Each row was made from one walk, in order. Every step used is in the known rows, and no mark comes twice. Write each row's walk.
Known rows
fatuk/lafuz/lazi: [ -2  -9 -14 -25   9  22   2  30  18  -6  -3 -13  -3   0   7   3  17 -22
  17   0   8   0   8  -9 -15   7  -4  39 -12 -14  -4  29 -19  15]
zagiz/linev: [-20  -3  -7 -25  20  13  -5  18   4   3 -11   4   6  -1   4  14  -1  -1
  22  16 -14   5  -3 -10 -10   3   6   5 -10  -5 -19  -3   9  14]
bubo/kize: [ -4 -21 -14  -5   5  19 -11  19  28   1   2 -13   4  14   8   6   4   3
  -4  20 -10   7   5   4 -10  -4 -22   0 -19  -6   6   7 -13  -3]
fatuk/lafuz/lazi/kize: [ -7 -16  -1 -26  -5  50  -6  37   9 -10  -3 -10 -23   7  10  -4  23 -20
   8  12  -2  -6  26   0 -21  20 -10  48 -20 -18  -3  41 -41  18]
zagiz/linev/kize/lazi/nosap: [-13   2  17 -28  40  32 -29  35  -4   1  -6 -13  36  -6   5  11  29  11
  20  30  -9  -3  -1 -13  12 -27   6  -4 -14 -31  -2 -22  15   8]
lazi/zagiz/linev/kize: [-18  -8  10 -39  24  42 -18  27  -2 -19  -8 -15  -1  -2   5  18   4 -11
  26  36 -20  -1  15  -5   1  10  -8  22  -7  -8  -5   0  14   8]
fatuk/zagiz/linev/kize: [-25 -23 -13 -32  26  25  -5  30  -5  -9 -20 -21  34  -1  10  26   3  -2
   6  24 -16  -6   5 -24   8  15   8  13 -11  -4 -15 -11   4  20]
lafuz/fatuk: [  1 -24  -4   1  22  15   2  10  -3  13  -9  -4 -11  -2  -6   0 -14  18
   1  13   3  12  -5  -2  -5   4  -4  -2  15  -8  -9  -5  -8  -5]
nosap/lazi/zagiz/fatuk: [-15 -10   2  -1   6  22   9 -15  12  -3 -26   0 -23   2   5  11  12  -1
  12  12  -8   8  14  16 -12  10   0  -5   8 -24   9  -3  11  24]
linev/kize/bubo: [-10  -5   4  -7  17  33  -2  30   6  -9 -10 -12  10 -11   1  -3   5   1
  13  13 -13  14  11 -16  22   4 -11  10  -8 -17   2 -21   4  -1]
lazi/kize: [ -9  -8   2 -12  -7  31  -1  25  -8  -6  -1  -2 -23   2  12   4  14  -5
  -5  22 -14  -7  19   4 -10  12  -6  21 -16 -17  -3   9 -32   3]
nekag/lazi/kize: [  5 -17   6 -14  -7  32   9  28  -3 -15  -1   3 -29   9   3  10   2   5
  -5  28  -6  -1  25   5 -13   3 -11  33 -27 -29  -2   0 -20  -2]
fatuk/zagiz/linev: [-21 -13 -21 -19  27   5   9   9  -4   4 -26  -7  25   4  15  24   0   2
  19   6 -17   1   0 -17 -12  20  13  -4 -12  -9 -22  -2   0  32]
linev/kize/lazi/nosap: [  0   5  12 -13  34  28 -24  35  -7  -1  -1 -16  27  -5   3   9  39   9
   6  24  -2  -5  -3  -2  12 -29   7  -5 -10 -30   7 -26   6  -5]
zagiz/lazi/kize: [-16  -2 -10 -23 -10  46  -7  21 -20   5 -18 -12 -20  -2  12 -12  17 -10
   8  16 -15   5  18  11 -10   5   8  34 -22 -24   5  15 -25   4]
nosap/lazi/lafuz/fatuk: [ -7 -19 -25  -2   9  -5  24 -14  -9  29 -23   0 -21  -3  -2   9 -32  -9
  10  -8   8  15 -12  14   3 -22  23 -10  20 -17 -13  -6  -7  -5]
zagiz/lazi/nekag: [-16  -2 -15 -26   5   3 -15  -3  -9   9  -7 -23  -3  -7  -1   5  19 -12
   9  11 -11   4 -27  -3 -18 -13   2   4  -9 -15  -3   0  -6  15]
nosap/lazi/zagiz: [  0  14 -12 -11  15  15  27  -1   1  -4 -10  -9 -29  -3   6  18   3 -16
  24  14  -7   8   8  19 -17  -9  16   2   7 -36  13   7  -3  16]
linev/kize: [ -4  -7  -7 -17  13  21 -10  31   1 -10  -3 -19   6  -3   5  16  12  -2
 -13  25  -5  -6   0 -12  12  -1  -3  22  -5   0   2 -13  -4  -9]
lazi/zagiz/linev: [-14   2   9 -34  24  24  -1   8   3  -4  -6  -1 -12  -1   7  20   4  -9
  42  25 -21   4   8   9 -19  14  -4   8  -8 -13  -7   8  14  23]
fatuk/lafuz: [ -3 -17 -17 -24  18  16   7  31  20  -1  -2  -4  -8  -3   4  20  12  -1
   3  22  -8   5   3 -13  -4   4  10   6  -4 -23   6  13 -16  17]
linev/kize/lazi: [ -4  -9  -6 -22  19  37 -32  38 -14   2 -10  -9  21  -4   3   8  21   1
 -15  22 -13 -10  -5 -12  22 -14  15  18 -14 -13   3 -20  -3  -5]
lafuz/fatuk/zagiz/lazi/nosap: [ -8  -4  -5  -7  37  15  16   6 -14  17 -25 -32  20   2   7  -4  15  14
  30   5   9  23   6   7 -13  -8  19 -14   0 -35   5  -4   2  14]
zagiz/linev/kize: [-19 -10  -4 -33  22  32 -20  35   0  -7 -12 -11  19  -4   4  18   2  -1
   8  27 -14  -1   1 -22   8   3   3  21  -6  -1 -10 -14   7   2]
nekag/lazi/zagiz/linev/kize: [ -8 -15  16 -42  23  43 -10  28   1 -23  -5 -11  -4   2  -2  22  -6   0
  29  45 -13   1  19  -2   0   5 -12  32 -15 -18  -4 -11  19  10]
bubo/kize/lazi/lafuz/fatuk: [ -8 -38 -10 -11  11  21 -22   5  -6  33 -17   1   0   7  -4  -5 -21   1
  -2  11  -4   6 -12  19  11 -15   2 -15  -8  -8 -15   1  -3 -11]
nosap/lazi/lafuz/fatuk/zagiz/linev: [-26 -28 -29 -19  25  -3  24 -10 -10  25 -41  -2  14   1   4  24 -35  -5
  26  -7  -8  14  -7  -2  -2   2  32 -22  11 -20 -30  -5   1  33]
bubo/kize/linev: [-26 -22   4 -13   7  34 -17  19  15  -7   5  -1  19   7  -3   1   7   2
  -3  13 -19   6  12  -2  -2  14 -11  -1 -30   4  -6  15 -13  -3]

Write each row's walk
[-16  -1 -30 -18  12  13  14   8 -14  15 -37 -23  19   2  16   3  12  -8
  10  -6 -11  12   3  -2  -6   7  35  11 -21 -19   1   1  -6  22]
fatuk/zagiz/lazi
[-12   3 -21  -7   8 -12   3 -10   4   1   1 -12 -10  -6  -2  23   9  -9
   1  11  -6   0 -31  -7 -17 -24   4 -15  13 -26  -6 -12 -19  21]
nosap/lazi/nekag
[-18 -10  -4 -35  24  45 -39  36 -11   3 -18  -3  27  -3   2   8  10   3
   1  24 -23 -11  -9 -20  20 -12  14  13 -18 -10 -10 -18  11   6]
zagiz/linev/kize/lazi
[-23 -34  -7 -24  37  32 -10  27 -10  -1 -25 -19  30   4   0  18 -17  11
   6  24 -10   4   4 -24   8  16   2   4   6  -5 -17  -9   4  18]
lafuz/fatuk/zagiz/linev/kize
[-20  -1   0 -33  22  42  -3  19   2 -11 -14 -17  -2  -4   4  21  -5 -14
  28  29 -16   3  11  -3   2  -2  12  17   5 -22  -1  -4  12  20]
nosap/lazi/zagiz/linev/kize
[ -5 -17  -8 -29  11   6 -15  13  20  -8   8 -23  -5  -2  -2  11  22 -23
  13  10   6  -8 -19 -13 -27  -1 -24  17  -5 -11 -13  25 -27  27]
fatuk/lafuz/lazi/nekag
[-11 -20  16 -14  12  34 -23  -2  -3   2 -26   6  -5   1   4   0  28   5
   8  16 -14  -3  13  14  -1  13  -8  -4 -13 -16   6  -9  15  18]
kize/lazi/zagiz/fatuk
[-23 -35 -16 -24  29  -3  12  -5 -14  19 -34  -1  15   1   7  20 -26  -1
  24   2  -9   7  -8  -3  -4  16  14 -16   1  -3 -38  -1   2  18]
lazi/lafuz/fatuk/zagiz/linev
[ -8 -19 -19 -21  -1  12 -21  10   0  23  -9  -1  10   4   9   7   2 -17
  -2   6 -15  -7 -15  21  11 -21   6  -6 -33  -8  -7   2  -2  -7]
bubo/kize/lazi/lafuz
[-29 -12  16 -18   1  42  -9  19 -15  -9   0  10  -8  -5   1  -3  20  -7
  -3  13 -22  -3  24   0  -6  27   2  16 -28  -6  -8  17 -34   0]
lazi/kize/linev
[  0 -26  -8  -9  13  -3   9  -5 -13  24 -15   0 -16  -4  -1   7 -19  -3
   5   1   6   8 -11  15   0  -5   4  -5   8  -1 -21  -2  -3 -18]
lazi/lafuz/fatuk
[  8 -33  -6 -12  10  -5  18   1  -9  16 -13   7 -20   2  -9  13 -36   6
   8   8   9  15  -4  15  -2 -11   2   7  -3 -13 -24 -11   2 -17]
nekag/lazi/lafuz/fatuk
[ -5 -15  18 -14  22  20  -2  22  31  -7  -8 -17  10  -1   7  -1  38   0
  29   7  13   5  17  -1 -17   1 -24  13  -5 -26   5  17  -1  21]
zagiz/fatuk/lafuz/lazi/nosap
[-15 -19 -27 -14  21  20  12   2 -20  25 -39 -23  15   2   6  -6  -7   9
  11   0  -2  19   0  -1  -7  10  29   2  -4 -19  -2   2  -8  20]
lafuz/fatuk/zagiz/lazi
[-17 -35   1 -21   7  10 -22   2  24 -14  -4 -18  -2   0  -4   0  29 -13
   4   9   0 -10 -14 -15 -25  12 -36  14  -5  -4 -14  17 -18  34]
zagiz/fatuk/lafuz/lazi/nekag
[  3 -41 -15  -8  17  -8  33  -4 -17  16 -30  -5   3   7  -3  22 -27   7
   4   0   6  10   0   8  -4   6  11  -9  -6 -17 -27  -9  -6   4]
nekag/lazi/lafuz/fatuk/zagiz
[-33 -32   5 -16  39  42   1  20   1  -2 -29 -13  28   0  -1  -1 -23  13
  29  14 -16  21  13 -31  18  23  -7  -9   4 -19 -18 -19  10  22]
lafuz/fatuk/zagiz/linev/kize/bubo
[-15  -5  10  -4   1  40   6  22   2  -4 -10   2 -20  -6  10 -10   8  -1
  18  12 -19  14  22  -1  -2  19 -14   9 -14 -28   1  -1 -21  12]
lazi/kize/bubo
[ -4 -30 -18  -1  30   6  18   4 -11  11 -22 -14   9   7   3  14  -7  16
  -3   5   3   9   4  -7  -7  19   6 -11   8 -13 -16  -3 -18  10]
lafuz/fatuk/zagiz
[-14 -41 -13 -25  22  -1  19  -1 -14  13 -30   3  11   6   0  24 -39   7
  22   6  -5  12   0  -2  -5   8  13  -5  -9 -18 -37  -8  13  21]
nekag/lazi/lafuz/fatuk/zagiz/linev
[ -6 -17 -15  -9  12  36 -34  24  10  10  -5  -5  13  12   2  -2  13   7
  -7  18 -15  -1  -7   4   5 -15  -4  -4 -29 -15   7   3 -10   2]
bubo/kize/lazi
[ -1 -25  19 -11   5  24   5  -6  12 -15 -18   2 -20   7  -2  12  10  13
  14  25  -6   5  25  15 -15  16 -24  14 -15 -18   4 -10  20  13]
nekag/lazi/zagiz/fatuk
[ -8  18  -3 -17  24  16   7  14  -3   8 -12 -23   7  -6  10  -2  31   0
  35   6   2  17   3   9 -10 -22  14   4 -12 -32  14  -7   7   1]
zagiz/lazi/nosap
[-27 -21   0  -8   9  53  10  11 -18  11 -38 -14  -5   2   5 -27  -9   6
  28   1 -16  31  25   0  -1  24   3   5 -10 -38  -1   6 -17  26]
lafuz/fatuk/zagiz/lazi/kize/bubo
[-10 -28 -33   0  15 -10  39 -14 -16  25 -36 -10   2   2   4  20 -26  -6
   4 -11   4  13  -8   9   0   0  33 -24  15 -19 -20  -5 -14  14]
nosap/lazi/lafuz/fatuk/zagiz
[-31  -6   2 -14   0  42   8  11 -11  -3  -6  11  -8  -6   0   0   9 -13
   0   4 -19   3  22   0  -2  15  24  10 -12 -20  -6  14 -34  12]
nosap/lazi/kize/linev
[-10 -19 -17 -22   8  12   4  -4 -20  36 -30 -10 -10  -6  -1  -7 -20 -12
  19  -2   4  17 -11  19   2 -14  22   7   1  -8 -16   2   1 -13]
zagiz/lazi/lafuz/fatuk
[ 16  -4  11 -21  14  21  20   9   0 -17   0  -5 -30   1   1  18   1   0
  23  29  -4   6  21  21 -20   1  -9  20 -17 -29   5  -2   4   3]
nekag/lazi/zagiz
[-25   0   2 -15  -1  54   3  20  -8   4 -23  -6 -16  -6  10 -27   7  -6
  30   4 -20  20  27   4   0  12   4  22 -22 -36   8   1 -11  14]
zagiz/lazi/kize/bubo
[-40 -39  24 -27  -3  63 -20  23   8 -19 -12   6   3   3   2 -19  25 -13
   2   2 -14  -7  37  -3 -11  47 -14  38 -29  -3 -13  40 -29  20]
zagiz/fatuk/lafuz/lazi/kize/linev
[-24 -36 -17 -26  34  11  -4  -3 -25  30 -38   2  26   5   3  13 -21   3
  19   0 -14   5 -13  -1   7   5  25 -20  -8 -13 -35  -7   7  24]
kize/lazi/lafuz/fatuk/zagiz/linev
[-11 -17  13  -8   9  23  -3  -5   7  -8 -19   2 -19   0   8   8  21   3
  10  17 -12   1  19  15 -13  23 -21   4  -8  -9   4   1  11  16]
lazi/zagiz/fatuk
[-18 -23  18 -24  -1  43   0  21 -15 -17   3  12  -8   1  -5   1   5   4
  -4  20 -18   2  31   0  -6  22  -3  28 -38 -15  -7   8 -24  -2]
nekag/lazi/kize/linev
[-17 -49   6 -26  15  56 -28  14  30  -6 -13  -4  -2  16  -1   0  19  10
   7  37 -20   5  20   3  -3  16 -14  -9 -19 -28  19  22   3  31]
bubo/kize/lazi/zagiz/fatuk/lafuz
[ -7  10 -10 -14  27   8  20  10  -9   8 -23 -31  22  -2  14   8  31   4
  31   0   2  15   8   4 -12 -10  21  -8 -16 -36   8  -6   0  19]
fatuk/zagiz/lazi/nosap
[-22 -19 -12 -32  32  38 -28  30 -18   4 -26 -13  44   2   7  16  11   4
  -1  21 -22 -12  -2 -22  17   2  21   6 -19 -14 -14 -20   6  23]
fatuk/zagiz/linev/kize/lazi
